What can hang from each mark:
z_566: z_235
z_658: z_619
z_388: z_619
z_982: z_619
z_889: z_530
z_648: z_530
z_451: z_530
z_277: z_388 z_648 z_982
z_619: z_388 z_451 z_566 z_982

Known rows, with every way that one mark hangs from another:
{z_277 z_388 z_648 {z_982 z_619}}: [-13.5   5.1 -21.5  12.1 -25.5   6.5  54.0   2.7  -1.8  -6.1  26.2   0.9
 -17.1 -26.0 -46.8 -17.4  15.2 -24.4 -68.2  33.2  46.2   1.9 -21.1]
{z_277 {z_388 z_619} z_982}: [-10.3   7.0  -4.4 -11.8 -24.1  10.2  26.9 -51.8  -9.2 -20.4  47.6   0.6
  -8.9   3.7 -28.1  -7.8  21.7  -6.0 -23.0  26.6  51.3   7.0  -5.5]
{z_982 {z_619 z_451}}: [ 14.8  19.3 -19.9  12.4   5.2   3.4  10.4 -22.6   2.7  16.6  17.4  20.2
 -11.6  12.4 -10.9   9.1 -18.4   9.2 -27.1 -18.6  -8.5   6.5 -20.6]
{z_388 {z_619 {z_451 z_530} z_982}}: [ 15.4  -9.4  11.8 -14.2  -5.4 -12.3 -22.4 -33.6  36.5   6.7  -3.6 -12.2
  31.0  21.1   0.5 -24.4  -4.6  17.9  28.8   6.4  -8.1  -0.6  14.9]
{z_658 {z_619 z_451 z_566}}: [ 10.7  18.9   5.4   4.5   2.8  14.4 -18.5  29.0   8.0  -8.3  -3.5  31.7
  -9.3  26.1  29.2   2.8  -5.7  26.1   9.1 -13.2 -38.7  10.5 -11.3]
{z_277 z_982}: [ 27.4   1.8  -7.3  -8.7  -1.0   7.8   7.6 -31.8  -8.5   4.2  28.9  19.2
 -16.7  10.6  -6.2   0.2  12.0 -27.0 -30.2  16.5  28.0   1.1  -7.0]
{z_658 {z_619 z_388 z_982}}: [ -2.9  -9.8  30.0   6.3  16.3  -1.8 -17.3  -0.7 -24.7  -7.0  30.8   2.4
 -14.0 -17.7  21.2  21.5 -26.4 -11.1  44.7  -5.8 -12.6   1.2   0.0]
{z_388 {z_619 z_566}}: [ 14.7  30.0  11.0   3.7 -10.2   7.4   2.8 -26.8 -24.5 -12.8  22.5 -15.4
   0.0  23.9   4.1   1.6  14.2  20.0  22.4   9.4  17.0  17.0   2.3]
{z_619 z_388 z_451 {z_566 z_235} z_982}: [-25.2 -18.3   1.1  -3.2   1.8 -11.2 -12.4  38.6   5.6   5.8 -36.8  -2.1
  21.2 -22.1  18.7  12.7   5.5  14.4  29.0 -12.3 -28.3 -22.5  12.4]
{z_277 {z_648 z_530}}: [ 11.7  -6.8 -19.8  -2.5   5.3  -4.3  -6.1 -18.2 -16.5  -8.4  23.4 -43.7
  -9.4  -6.1 -19.8   1.5  16.2 -23.9 -18.0   5.8  40.9  -4.7  -8.6]
{z_277 z_388 {z_648 z_530} z_982}: [-13.6 -20.9 -28.3 -15.5  -6.8  -1.8  21.7  -3.8  -2.7 -23.6  19.6 -30.2
  -8.8 -26.9 -35.4 -12.5  35.5 -36.5 -51.1  22.0  65.4  -9.2  -8.2]
{z_982 {z_619 z_388}}: [ -9.3   7.8  -2.4  15.5  12.9  -1.9  19.5 -18.7 -39.9  11.2  30.1   3.2
 -27.7 -13.7  -9.5  23.4 -17.5 -18.8  -9.7 -12.7  13.4   9.7  -4.0]
{z_982 z_619}: [ 22.7  28.3  -6.1  19.2  -1.4  10.5  21.6 -47.8 -21.3   7.2  28.5   5.4
 -22.0   7.5 -18.1  14.5 -21.4 -12.2 -20.2   1.0  11.5  12.8 -18.5]
{z_388 {z_619 z_451}}: [  9.3  15.8 -12.3  -5.1  -4.0  -3.7  -8.2 -39.0   3.1   5.0  37.9   5.9
   1.1  30.2  -9.0   1.0   5.6  29.4   1.1  -6.0   5.7   3.8  -8.5]
{z_658 z_619}: [ 25.1  20.7  13.0   8.9  -0.3  18.9 -12.1 -30.8 -16.0  -8.8  37.9  21.1
 -30.1  23.4   5.3   8.9 -24.3  -9.0   3.3   2.9  -6.7   9.2 -20.2]
{z_566 z_235}: [ 15.9  11.7  -7.4   4.2 -22.8  15.0  -1.6 -52.8 -15.0   2.3  12.4   6.8
 -12.7  11.2 -19.2   3.5  -9.1 -19.7 -17.7   8.0  10.2 -13.0 -20.1]
{z_619 z_388 {z_566 z_235}}: [-20.9   1.0   6.3   0.3  -8.6   7.0   0.3  11.6 -32.6  -4.5 -16.4  -4.2
  -9.5  -8.3   8.1  13.1   7.8 -12.0   6.9  -3.1   2.1 -10.5   2.7]
{z_451 z_530}: [ 22.2   0.4   2.6  -7.8  -0.5   4.7 -16.1 -43.6   4.1  -1.8  -4.1  -0.3
  -6.7  30.7  -7.4 -17.5  -8.1 -27.8 -22.6  21.0  11.0  -0.4   7.0]
{z_388 {z_619 z_451 {z_566 z_235} z_982}}: [  6.5   9.4   7.4  -1.2 -26.1   1.3  -5.4  -8.0  18.4   2.0 -15.0  -9.2
  35.1   2.4   6.7  -6.9   7.3  38.8  44.2  -4.4 -16.3  -9.2  -1.0]
{z_388 {z_619 z_451 z_982}}: [ 14.2   5.1  -1.0  -4.8   0.5 -14.7 -10.5 -35.2  13.8   4.5  29.1  -7.6
  18.4   9.6   0.5   5.6   0.8  32.2  30.8  -1.9   0.1  -0.5  -1.6]
{z_619 z_451 {z_566 z_235} z_982}: [  6.0   1.1  -2.9  -2.0 -12.3   0.4 -13.7   9.8  21.3   3.5 -33.4   1.9
  25.5  -2.3  10.8   0.4   1.5  21.0  17.7  -0.5 -27.8 -18.8  -2.4]
{z_889 z_530}: [ 19.3  -3.4   0.4  -8.1  22.9  11.2 -18.5 -32.5   0.8  -5.6  17.1 -19.2
  -6.4  16.7 -35.3   2.9 -20.8  -4.5 -23.0  15.4  26.9   8.1 -16.9]
{z_388 z_619}: [ 19.6  24.4   2.4   3.3  -9.3   3.2   1.1 -64.2 -23.9  -2.7  50.2 -11.7
 -10.2  26.1 -11.5   6.3   1.8   7.3  11.2   9.6  28.3   9.4  -7.3]

Rows:
[-15.4 -12.9  -5.6  -1.0  16.7  -8.8   1.4   7.0  10.2  18.4 -17.8  14.0
  -6.6   0.5  -5.2  -8.8 -18.5 -11.5 -18.7 -20.2 -11.6   2.2  11.6] : {z_982 {z_619 z_388 {z_451 z_530}}}
[ -4.9  -2.2  39.0   8.1  16.9  -0.2 -15.7  36.6 -25.0 -13.7   3.9  -2.9
  -5.1 -18.0  38.4  18.7 -11.9   2.3  59.5  -3.1 -22.3   9.3  11.4] : {z_658 {z_619 z_388 z_566 z_982}}
[-19.4 -31.5  13.7 -17.7  25.9 -19.6 -28.0  47.7  24.0   1.3 -50.9 -10.1
  26.2  -6.4  29.4  -8.4   6.2   3.5  26.0   1.5 -27.1  -7.2  38.1] : {z_619 z_388 {z_451 z_530} z_566 z_982}
[  8.9 -12.2  10.7 -13.5 -17.8   0.9 -21.5  10.7  44.7   4.0 -70.3  -3.2
  38.1   5.9  10.7 -29.1  -4.3   4.5  14.9   6.9 -32.3 -17.5  12.8] : {z_619 {z_451 z_530} {z_566 z_235} z_982}
[-14.3 -40.0   5.1 -16.3  26.3 -22.9 -30.0  10.3  23.9  10.1 -24.9  -3.7
  14.8  -4.5   9.7  -5.4  -6.3  -8.5  11.0  -0.3 -12.9 -14.0  27.5] : {z_619 z_388 {z_451 z_530} z_982}
[-20.9   7.9  -7.9  10.8  17.7  -6.7  13.1  41.5 -13.9  11.1 -10.6  11.6
  -9.2  -9.5  12.8  20.5   3.1  16.2  -1.0 -28.1 -17.7   9.8   4.5] : {z_982 {z_619 z_388 z_451 z_566}}
[-21.0 -17.2   1.8  -6.3  29.0 -18.9 -19.1  47.2   1.9  -0.4 -17.0  -4.5
  12.6 -15.5  30.0  20.1  12.7  20.8  29.2  -8.6 -19.0  -5.5  23.7] : {z_619 z_388 z_451 z_566 z_982}
[ 12.4  11.3   6.7  -2.4  -0.3 -10.5 -11.9  -0.2  12.0  -2.4   3.0 -13.3
  30.1  11.3  16.1   0.5  14.0  44.3  44.4  -1.0 -13.9   8.2   9.3] : {z_388 {z_619 z_451 z_566 z_982}}
[-16.3  -9.9  18.1   2.0  -3.1  -4.9  -4.2  15.1 -19.5  -2.7 -23.5 -19.6
   8.9 -28.2  12.1  15.5   0.4 -10.1  37.2   4.1  -3.9 -14.4   9.7] : {z_619 z_388 {z_566 z_235} z_982}
[-10.6  -7.4 -22.8   0.2 -14.3   1.5  45.2  -4.2  -7.9 -13.2  19.8 -28.9
 -10.5 -39.2 -42.9  -9.8  16.4 -37.4 -52.8   7.1  61.6   4.9 -16.9] : {z_277 z_388 {z_648 z_530} {z_982 z_619}}
[ 22.1   8.6 -14.5  16.4 -18.4   8.2  40.0   2.5  -6.2  12.5  26.1   3.5
 -12.3 -13.6 -29.6 -16.0  10.0 -24.7 -47.1  19.6  32.6   7.4 -18.6] : {z_277 z_648 {z_982 z_619}}
[-28.0 -21.5   2.2 -15.3  -7.3  -1.1 -16.5  34.9  19.1   5.3 -62.1   7.9
  13.5   6.2  11.1 -21.6   6.1  -5.5  -3.3  -8.6 -23.3 -18.0  22.0] : {z_619 z_388 {z_451 z_530} {z_566 z_235}}
[ 11.8 -12.0  11.3 -14.1  10.2  -9.4 -27.8  17.5  40.6  -1.7 -49.3  -5.5
  30.0  14.5  21.3 -18.0   5.3   9.2  15.2  13.3 -26.1  -3.6  23.1] : {z_619 {z_451 z_530} z_566 z_982}
[ 19.3   0.9   8.5   3.2  12.4   0.1 -25.4  -3.2  19.5  -0.3  20.0  22.1
   1.3   8.5  19.6   7.6 -25.0  17.5  25.2  -9.5 -35.4  -2.9 -13.8] : {z_658 {z_619 z_451 z_982}}
[ 10.7  26.9 -11.2  13.6   3.6   5.5  14.9  13.7   2.3   8.2 -12.2  16.9
  -4.0  10.3   5.9   9.4  -3.7  21.5 -13.3 -13.2 -17.7  14.0  -9.8] : {z_982 {z_619 z_451 z_566}}
[ 21.6  15.4  34.1  11.1 -23.9  21.1  -9.0   1.6  -4.6 -12.5 -16.9   5.1
   5.4  -3.8  19.7   0.7 -23.7   2.1  45.6   3.6 -31.6  -2.9 -13.0] : {z_658 {z_619 {z_566 z_235} z_982}}
[-24.3   8.5   7.2   6.8 -24.6 -10.7  19.0   8.4  -4.9 -35.3  15.9 -53.2
  19.9 -19.0 -19.2 -12.0  31.0  25.7  19.5  45.7  31.6   1.7   5.8] : {z_277 {z_388 {z_619 z_566 z_982}} z_648}
[ 4.9 22.3 -3.1 -4.2 -5.2  1.1 -4.7 -4.0  2.8 -4.8  9.6 -0.6  7.9 28.8
 11.8  0.5 20.4 39.4 16.7 -5.2 -3.8 11.9  2.0] : {z_388 {z_619 z_451 z_566}}
[-24.1 -20.5   1.3 -17.4  22.2 -10.3 -21.9  43.7  15.0   0.4 -43.9   4.8
   5.6  12.0  23.6 -11.0  13.3  -0.6  -3.0  -3.7 -17.3  -2.1  31.6] : {z_619 z_388 {z_451 z_530} z_566}
[ 11.7   8.8  17.0   2.6 -18.7  12.2 -17.3  25.0  21.7  -2.8 -27.7  20.1
  17.2   1.5  25.2  -4.0 -17.3  23.2  40.1 -14.4 -50.8 -10.7 -13.8] : {z_658 {z_619 z_451 {z_566 z_235} z_982}}
[ 15.0   5.6  -9.8   2.3  -0.7   2.8   4.3 -19.6  26.7  19.1 -17.2  16.7
  -0.7  23.1 -10.7 -19.4 -24.8  -7.0 -29.1  -7.2 -13.3   5.4  -3.8] : {z_982 {z_619 {z_451 z_530}}}
[ 22.2 -17.2 -19.3 -13.1   1.0   0.4   6.2  -2.9  -6.5  -2.0  20.0 -29.7
  -2.3 -13.0 -17.7 -10.4  29.1 -37.8 -32.1   9.0  53.1  -4.0  -5.4] : {z_277 {z_648 z_530} z_982}
[-11.7  -9.1  18.0  -0.3  22.4 -11.2 -10.3  22.4 -24.7  -8.2  -4.5 -21.3
   0.8 -21.5  23.6  25.1   9.4  -1.9  36.9  10.0  -0.2  -1.2  24.0] : {z_619 z_388 z_566 z_982}
[-17.3  -1.5 -15.5  11.6  19.4  -9.8  10.2   6.3 -11.5  17.9  16.9  18.2
 -15.6  -9.1  -4.8  21.0 -12.0   4.1 -15.5 -28.3  -5.9   3.2  -5.6] : {z_982 {z_619 z_388 z_451}}
[-19.8 -29.3  -7.1 -17.3  20.8 -14.9 -23.8   6.3  14.4   7.4 -18.5  10.7
  -4.2  11.3   3.9  -9.5  -1.4 -10.9 -17.4  -4.8  -8.6  -9.4  20.9] : {z_619 z_388 {z_451 z_530}}
[ 16.9  -2.8   6.2  -8.0  -0.5  11.0 -29.3  -6.8  31.2   0.0  -7.4  34.0
  -7.1  39.1  12.1 -23.5 -26.0  -1.8  -7.8  -6.7 -33.2   3.4  -6.3] : {z_658 {z_619 {z_451 z_530}}}
[-10.1  16.7   8.4  16.4  11.4   1.3  22.6  16.9 -39.2   3.5   1.3  -5.7
 -17.2 -13.4   6.2  23.9  -2.6  -5.7   6.4 -11.6   4.2  19.3   5.6] : {z_982 {z_619 z_388 z_566}}
[-14.8 -26.7  -5.9  -7.9  32.6 -23.4 -22.6  11.0   2.2   7.5  10.3  -1.7
   3.3 -16.3  10.9  21.4  -1.1   8.1  14.1  -9.6 -11.2 -13.6  10.8] : {z_619 z_388 z_451 z_982}
[ -5.9   9.9 -11.2   5.3 -15.2  15.6  47.8 -32.2  -7.8  -7.7  26.7  18.7
 -22.7 -15.3 -31.1   0.6   0.7 -27.0 -54.0  14.8  39.1   9.5 -17.1] : {z_277 z_388 {z_982 z_619}}
[-17.2  13.8   7.1  19.3 -15.7  11.7  28.6   9.7 -35.4   8.4 -17.5  -1.1
 -11.5 -22.2  -2.8  12.8 -10.4 -11.9   5.4 -17.8  -2.6   1.6  -4.3] : {z_982 {z_619 z_388 {z_566 z_235}}}
[  4.8  12.4  -1.5   5.1 -29.0  15.7   9.3   7.9  30.8  14.9 -63.7  15.3
  17.3  14.7  -6.0 -28.5 -17.7   0.7 -16.5 -10.9 -28.1  -1.7  -2.3] : {z_982 {z_619 {z_451 z_530} {z_566 z_235}}}
[-23.5  -4.8 -37.0   5.2 -18.9  -0.9  44.2  26.0  22.5   2.6  14.8  16.1
  -7.4 -22.6 -41.8 -22.6  19.9  -2.1 -74.8  16.3  23.8  -4.1 -21.8] : {z_277 z_388 z_648 {z_982 {z_619 z_451}}}
[-19.6   0.5   7.7   1.8  18.3   1.4 -18.1  57.3  -7.6  -9.2  -3.0  27.4
 -15.4   5.3  36.3  13.1  -2.0  20.6  22.7 -23.5 -34.2   8.4   2.8] : {z_658 {z_619 z_388 z_451 z_566}}
[ -6.5 -23.5 -12.8   0.0   7.5  -8.3  33.0  25.1 -27.5  10.9  19.5 -27.8
  -9.7 -45.2 -19.8  -0.2  15.7 -45.9 -21.2 -18.2  49.9   3.8   0.5] : {z_277 {z_648 z_530} {z_982 {z_619 z_388}}}
